What can hang from each mark
suzar: luzal nidir
tene: kefure luzal
mobir: luzal tuni
kefure: tene
luzal: mobir suzar tene
tuni: dabi mobir
kesoke: nidir zevoli
nidir: kesoke suzar

Each row was made from one small tree. The marks that hang from a mark follow it in brackets, in alphabetical order. Every link used is in the known rows. Write each row's tree.
Known rows
mobir(luzal tuni): 2.73 3.74 0.11 -5.12 2.01 1.24 1.46 0.76 -0.14 -1.92 2.30 1.24 -2.02 -5.08 2.61 -1.66 5.19 -4.22 -4.78 3.12 -2.47 -3.25 -1.85 -1.74 -2.32
kesoke(nidir(suzar(luzal)) zevoli): 4.76 0.32 -3.93 1.21 -0.85 1.12 0.70 -0.79 3.91 6.95 -3.61 2.69 1.39 -3.80 4.60 -3.24 1.71 -3.73 2.14 2.84 -1.65 -1.73 2.89 -1.67 0.06
kesoke(nidir(suzar(luzal(tene))) zevoli): 2.91 -0.44 -4.07 0.37 -1.25 -0.10 0.99 -2.59 1.53 6.25 -5.24 1.23 1.99 -2.92 3.69 -2.39 -0.99 -1.30 3.36 1.24 -1.74 2.20 3.53 -0.05 0.25
kefure(tene): -2.52 4.12 -0.92 -3.22 1.52 0.71 -1.60 1.81 -1.11 -1.84 1.52 -2.25 -3.99 1.76 0.45 -2.42 3.35 0.29 -3.66 2.02 -5.13 -6.91 1.00 0.40 -1.98
nidir(suzar(luzal(tene(kefure)))): 0.01 -0.65 -1.49 1.91 -0.12 2.73 -1.94 -0.44 1.56 2.45 0.93 -2.24 -0.02 3.34 -0.87 0.79 -0.29 0.46 1.24 -4.41 -0.78 4.08 1.15 2.55 -1.02
nidir(kesoke(zevoli) suzar(luzal(mobir))): 1.70 1.08 -1.58 2.93 -3.74 -4.01 -1.41 -1.17 0.79 4.27 -0.88 0.66 -1.50 -1.73 -1.65 -2.39 0.78 -2.43 -0.29 1.09 1.50 -4.13 0.00 -1.08 0.74
nidir(kesoke): -1.22 2.81 0.26 -4.84 -0.17 0.86 -1.75 2.90 0.44 -2.58 1.71 -0.43 -2.94 1.07 0.58 -1.20 5.13 -3.62 -3.58 3.97 -1.36 -7.51 0.40 -2.00 -2.80
kefure(tene(luzal(suzar))): -1.51 -0.70 2.41 1.86 3.80 -1.58 1.02 1.50 -0.10 0.13 1.93 -2.14 -0.84 1.28 -1.21 -1.34 1.99 1.53 -1.71 0.16 -3.85 -3.56 0.45 1.20 -1.17
suzar(luzal(mobir tene) nidir): 0.64 -0.82 -0.30 -1.06 -3.04 3.19 -2.46 -3.32 1.75 0.10 -5.08 0.97 1.09 0.37 -0.42 -2.32 -2.87 4.08 0.11 -1.29 0.40 0.15 -5.59 0.29 4.23
luzal(mobir suzar tene(kefure)): -1.58 -1.73 0.38 2.52 0.94 -2.78 -3.07 -1.17 -1.70 -4.02 3.66 -2.20 1.47 5.09 -3.82 4.90 -2.07 5.52 1.98 -3.32 -0.05 6.46 0.26 1.42 2.44
nidir(suzar(luzal(tene))): 1.19 -0.27 -0.72 -0.57 -1.69 -0.04 -0.70 -1.33 0.31 0.06 -1.62 -2.19 -1.20 0.67 0.20 -2.57 1.04 -0.06 1.37 -1.70 -0.71 0.93 1.00 1.54 -1.38
tene(luzal(mobir)): 0.40 -0.38 2.25 1.38 1.34 1.65 -1.40 1.76 1.97 -1.62 -0.95 0.94 -0.21 1.96 0.84 -0.54 3.49 2.31 -3.10 -0.25 -3.48 -4.39 -0.94 -2.13 2.14
kesoke(nidir(suzar(luzal(mobir(tuni)))) zevoli): 7.16 0.78 -3.25 3.27 -0.92 -1.47 2.16 -2.47 -0.03 6.55 -1.83 4.92 0.58 -6.60 1.87 -3.22 0.08 -1.32 -0.57 1.03 0.38 1.31 -0.86 -1.03 2.87
mobir(tuni(dabi)): -0.94 2.87 1.63 -2.84 1.08 2.00 2.62 3.71 -3.06 -4.50 0.12 2.29 -3.36 -1.78 2.80 -1.50 3.78 -1.77 -1.47 2.08 -1.74 -2.93 -0.09 -1.76 -3.33
kefure(tene(luzal(mobir suzar))): -1.16 -1.14 2.86 4.21 2.42 -3.70 0.27 0.36 -1.26 -1.28 2.04 -1.79 -1.01 1.62 -3.65 -0.95 -0.28 4.58 -1.90 -1.95 -2.33 -2.58 -0.28 1.22 2.26
suzar(luzal(tene) nidir): 0.07 -0.48 -0.72 -3.34 -1.81 5.27 -1.62 -2.17 2.75 1.61 -5.05 0.69 1.60 0.11 1.93 -3.02 -0.71 0.99 0.53 0.63 -1.14 -0.74 -4.88 0.47 0.90
mobir(tuni): 1.84 3.04 -0.44 -4.32 2.14 1.79 -0.08 1.44 -1.11 -2.19 2.28 1.64 -2.03 -1.53 2.29 -1.63 6.27 -1.43 -3.89 3.36 -3.46 -3.43 -2.31 -1.13 -2.45
kefure(tene(luzal)): -2.55 1.76 1.37 -0.39 3.40 2.50 0.33 2.61 0.57 1.26 -0.01 -1.39 -2.39 1.79 0.87 -2.57 3.46 0.81 -4.65 0.46 -6.30 -7.13 0.62 0.26 -1.45
kesoke(nidir(suzar) zevoli): 3.33 0.29 -4.33 -0.29 -0.11 -0.25 0.02 1.44 1.98 4.08 -1.43 1.98 1.03 -1.13 4.37 -1.01 3.31 -2.81 0.90 4.68 -1.54 -2.38 5.24 -2.01 -0.74
nidir(kesoke suzar(luzal(mobir))): 1.92 0.57 0.49 1.54 -3.74 -2.29 -1.47 0.28 0.52 0.06 1.32 -0.53 -3.68 -0.37 -3.51 -2.99 0.99 -2.09 -1.84 -1.36 3.33 -4.13 -0.75 -0.18 0.80
mobir(luzal(suzar tene)): -0.19 -0.17 1.14 -3.32 0.53 -3.56 0.25 -1.82 -0.51 -4.74 1.18 -2.74 0.39 -1.38 0.02 0.80 0.34 -0.65 1.83 0.89 -0.46 2.12 1.79 -0.04 -1.20
tuni(dabi mobir(luzal(suzar tene(kefure)))): -5.10 -2.38 2.78 1.00 1.95 -1.31 3.15 1.15 -1.22 -7.23 0.43 -4.13 1.01 3.77 1.30 5.60 -5.54 1.01 4.98 -3.48 3.45 4.16 6.69 1.05 -1.62

Which tree is each row?
0.96 2.48 2.67 1.06 -0.92 1.04 2.19 0.26 -2.19 -3.22 -2.00 3.31 -3.34 -4.08 0.77 -2.99 -0.18 0.29 -0.83 -1.91 -0.53 -1.15 -3.39 -1.49 1.09 -> suzar(luzal(mobir(tuni(dabi))))
1.07 -1.99 2.58 1.77 -1.60 -0.95 2.14 1.01 -3.08 -4.37 0.47 3.44 0.08 -1.73 -1.72 -0.34 -1.86 2.73 1.42 0.44 5.16 1.43 -4.59 -0.44 1.95 -> luzal(mobir(tuni(dabi)) suzar(nidir))
0.49 1.43 -2.05 -2.07 -2.58 3.42 -1.41 -0.89 4.48 7.29 -4.80 3.20 1.68 -2.96 2.36 -3.44 1.07 -4.59 -0.54 5.24 -0.52 -6.90 -4.65 -2.14 -0.53 -> suzar(luzal nidir(kesoke(zevoli)))
-0.03 -2.85 2.13 3.70 4.77 2.32 -0.68 2.47 3.47 1.30 3.32 -0.23 3.03 3.50 -0.19 3.37 2.58 0.75 0.44 -1.36 -2.91 1.59 0.05 -0.25 -0.59 -> tene(kefure luzal(suzar))
-1.06 1.38 -2.44 -3.65 -1.96 2.24 -2.07 1.29 2.38 4.35 -2.28 2.67 1.36 -0.10 2.18 -1.07 2.87 -3.35 -1.72 7.28 -0.24 -7.71 -2.23 -2.58 -1.26 -> suzar(nidir(kesoke(zevoli)))
5.08 -0.10 -3.42 3.55 -2.25 -1.05 -0.20 -2.02 2.62 5.51 -3.66 2.92 0.87 -3.49 2.30 -2.50 -0.68 -0.73 1.53 0.81 -0.21 -0.57 1.83 -1.78 3.42 -> kesoke(nidir(suzar(luzal(mobir))) zevoli)
-2.19 -0.27 -0.82 -1.84 -1.18 6.45 -2.40 -0.10 2.78 4.62 -1.50 0.39 1.12 2.25 -1.31 0.14 -2.61 -1.16 -1.04 -1.30 1.56 0.29 -4.48 1.26 0.23 -> suzar(luzal(tene(kefure)) nidir(kesoke))
-1.97 -0.05 2.40 0.44 2.44 -1.18 3.91 0.77 -3.80 -3.69 3.23 -0.27 -0.02 -2.16 -0.88 3.81 -2.80 -0.69 1.96 -2.95 1.71 8.06 1.60 1.08 -2.28 -> mobir(luzal(suzar tene(kefure)) tuni(dabi))
-1.82 -2.98 1.49 -3.91 -1.27 -2.36 2.18 -1.11 0.02 -3.68 -0.61 -3.21 1.96 0.98 -0.49 1.09 -4.14 -1.42 1.20 2.18 7.16 -1.98 0.80 1.08 -0.67 -> tuni(mobir(luzal(suzar(nidir(kesoke)) tene)))
-2.23 -1.07 2.51 3.53 1.23 -2.86 1.55 0.51 -6.26 -5.46 3.43 0.24 -0.20 1.76 -3.54 4.52 -3.84 5.09 2.34 -4.52 2.25 9.03 -0.08 1.49 0.98 -> luzal(mobir(tuni(dabi)) suzar tene(kefure))
-0.11 1.51 -2.49 -0.77 -1.80 -3.27 -1.11 2.12 0.21 2.89 1.30 -0.18 -1.53 0.41 0.34 -0.71 4.83 -4.43 -1.05 4.87 0.03 -5.80 3.42 -1.48 -3.58 -> nidir(kesoke(zevoli) suzar)
-1.89 2.85 1.99 -4.49 0.41 0.37 4.23 1.03 -4.22 -5.19 -1.37 0.32 -2.91 -4.14 2.36 -0.72 0.08 -2.13 -1.05 0.12 -0.56 1.33 1.45 -0.82 -2.90 -> mobir(luzal(tene) tuni(dabi))
0.94 3.08 0.23 -5.87 1.48 0.05 1.68 -1.09 -2.53 -2.63 0.99 -0.31 -1.35 -4.12 1.70 -0.86 2.84 -1.91 -3.95 1.55 -2.21 0.69 -0.98 -0.12 -2.09 -> mobir(luzal(tene) tuni)
-1.31 -0.60 0.37 -0.72 2.13 -0.75 -0.81 -0.70 0.65 -2.40 3.64 -2.94 1.60 1.25 -1.14 4.18 -1.00 0.08 1.52 -1.58 -0.44 5.53 2.08 1.03 -0.86 -> mobir(luzal(suzar tene(kefure)))
-3.40 -3.85 2.71 -1.70 -1.29 -0.68 4.07 -0.05 -0.60 -6.81 -3.53 -2.40 1.75 1.24 2.33 1.67 -6.32 0.92 5.28 0.01 6.31 0.50 3.12 0.53 -0.44 -> tuni(dabi mobir(luzal(suzar(nidir) tene)))
-0.79 0.31 3.14 -2.12 0.75 -3.62 4.99 -0.08 -5.06 -6.13 1.01 -0.20 -1.20 -4.80 0.16 0.37 -1.33 -1.31 2.06 -0.27 1.59 4.73 1.26 0.12 -2.51 -> mobir(luzal(suzar tene) tuni(dabi))
-1.52 0.44 -2.95 2.41 -1.26 -0.66 -1.25 -0.90 0.74 7.36 0.01 -1.06 0.70 1.39 -1.28 1.43 -0.85 -2.35 1.22 -1.10 0.21 2.32 1.96 1.53 -2.03 -> nidir(kesoke(zevoli) suzar(luzal(tene(kefure))))
0.69 0.05 3.30 1.71 0.08 -4.21 2.42 1.18 -4.93 -7.00 2.31 1.80 -1.95 -1.97 -1.49 0.31 -0.01 1.91 1.36 -0.36 2.01 1.51 -1.04 -0.97 0.31 -> luzal(mobir(tuni(dabi)) suzar)
-1.08 -3.72 -0.16 2.32 -0.65 0.45 -3.58 -1.30 -0.09 -1.28 1.81 -0.60 3.55 5.46 -3.84 4.40 -4.20 6.41 2.38 -2.45 3.05 6.24 -3.23 1.85 3.89 -> luzal(mobir suzar(nidir) tene(kefure))
-2.63 0.72 -0.80 0.01 0.61 1.21 -3.94 0.14 -1.12 -3.03 1.57 -1.46 -0.26 5.69 -1.54 3.73 -0.59 4.91 -1.20 -2.94 -2.17 2.81 0.37 0.29 2.14 -> luzal(mobir tene(kefure))
-2.48 -1.52 0.58 2.18 1.02 -1.65 1.49 0.91 0.89 7.94 -0.62 0.68 1.98 -0.61 -1.82 -1.54 -0.65 -0.91 -1.39 4.06 -0.15 -5.77 -2.10 0.57 -0.66 -> kefure(tene(luzal(suzar(nidir(kesoke(zevoli))))))
-1.13 0.72 -0.34 1.61 0.03 2.63 -3.33 -2.22 0.77 -0.24 -0.84 -0.80 0.23 2.94 -1.33 1.57 -2.21 3.94 -0.04 -4.86 -2.44 3.49 -2.00 0.84 3.06 -> suzar(luzal(mobir tene(kefure)))
0.51 -0.96 0.62 2.13 2.28 -3.25 -0.81 -1.48 -4.47 -2.95 5.36 -0.39 1.17 1.85 -4.23 4.29 -1.17 5.18 -0.32 -3.12 0.64 8.40 -2.51 2.24 1.88 -> luzal(mobir(tuni) suzar tene(kefure))
-3.30 0.30 -0.36 -2.79 2.72 2.45 0.02 0.15 1.19 -3.83 0.61 -4.04 0.85 4.34 2.82 4.31 -1.47 0.30 -0.82 -1.58 -0.57 0.07 4.39 0.74 -1.01 -> tuni(mobir(luzal(tene(kefure))))
5.45 -0.55 -1.32 2.31 -2.06 0.68 -0.27 -0.46 2.37 1.28 -1.57 1.60 -1.48 -1.87 0.53 -3.48 -0.57 -0.26 0.09 -1.55 1.77 -0.86 1.11 -0.93 3.64 -> kesoke(nidir(suzar(luzal(mobir))))
0.77 -5.20 2.04 5.62 1.80 3.43 -2.02 1.29 4.06 2.50 1.79 1.77 4.71 4.35 -2.69 3.37 -1.58 4.10 -0.05 -2.40 1.59 2.13 -4.39 0.20 4.38 -> tene(kefure luzal(mobir suzar(nidir)))
1.36 1.44 -2.06 0.65 -2.47 -1.65 -0.55 -0.12 2.04 5.75 -1.04 0.54 -1.04 -2.14 0.51 -2.84 2.93 -5.49 0.20 2.97 -0.09 -5.04 1.09 -1.12 -2.59 -> nidir(kesoke(zevoli) suzar(luzal))
1.73 -0.79 -4.86 2.81 0.30 2.40 -0.05 -1.48 2.56 8.62 -2.84 1.22 3.11 -0.34 2.55 1.05 -2.26 -0.70 3.13 -1.50 -1.54 5.66 3.80 0.93 0.72 -> kesoke(nidir(suzar(luzal(tene(kefure)))) zevoli)
-0.95 -0.57 -0.23 3.34 -2.53 -1.04 -2.23 -0.61 -0.83 1.75 2.23 -2.01 -1.92 3.31 -5.33 1.13 -2.92 0.99 -0.88 -5.59 3.68 2.98 0.34 2.25 1.20 -> nidir(kesoke suzar(luzal(mobir tene(kefure))))
-0.85 -1.61 1.12 -4.27 -2.04 -1.92 0.37 -0.88 0.26 -1.27 0.69 -1.33 1.08 -1.63 -2.19 -0.18 -2.17 -2.56 0.48 2.48 5.04 -0.10 -1.62 0.42 -0.57 -> mobir(luzal(suzar(nidir(kesoke)) tene))
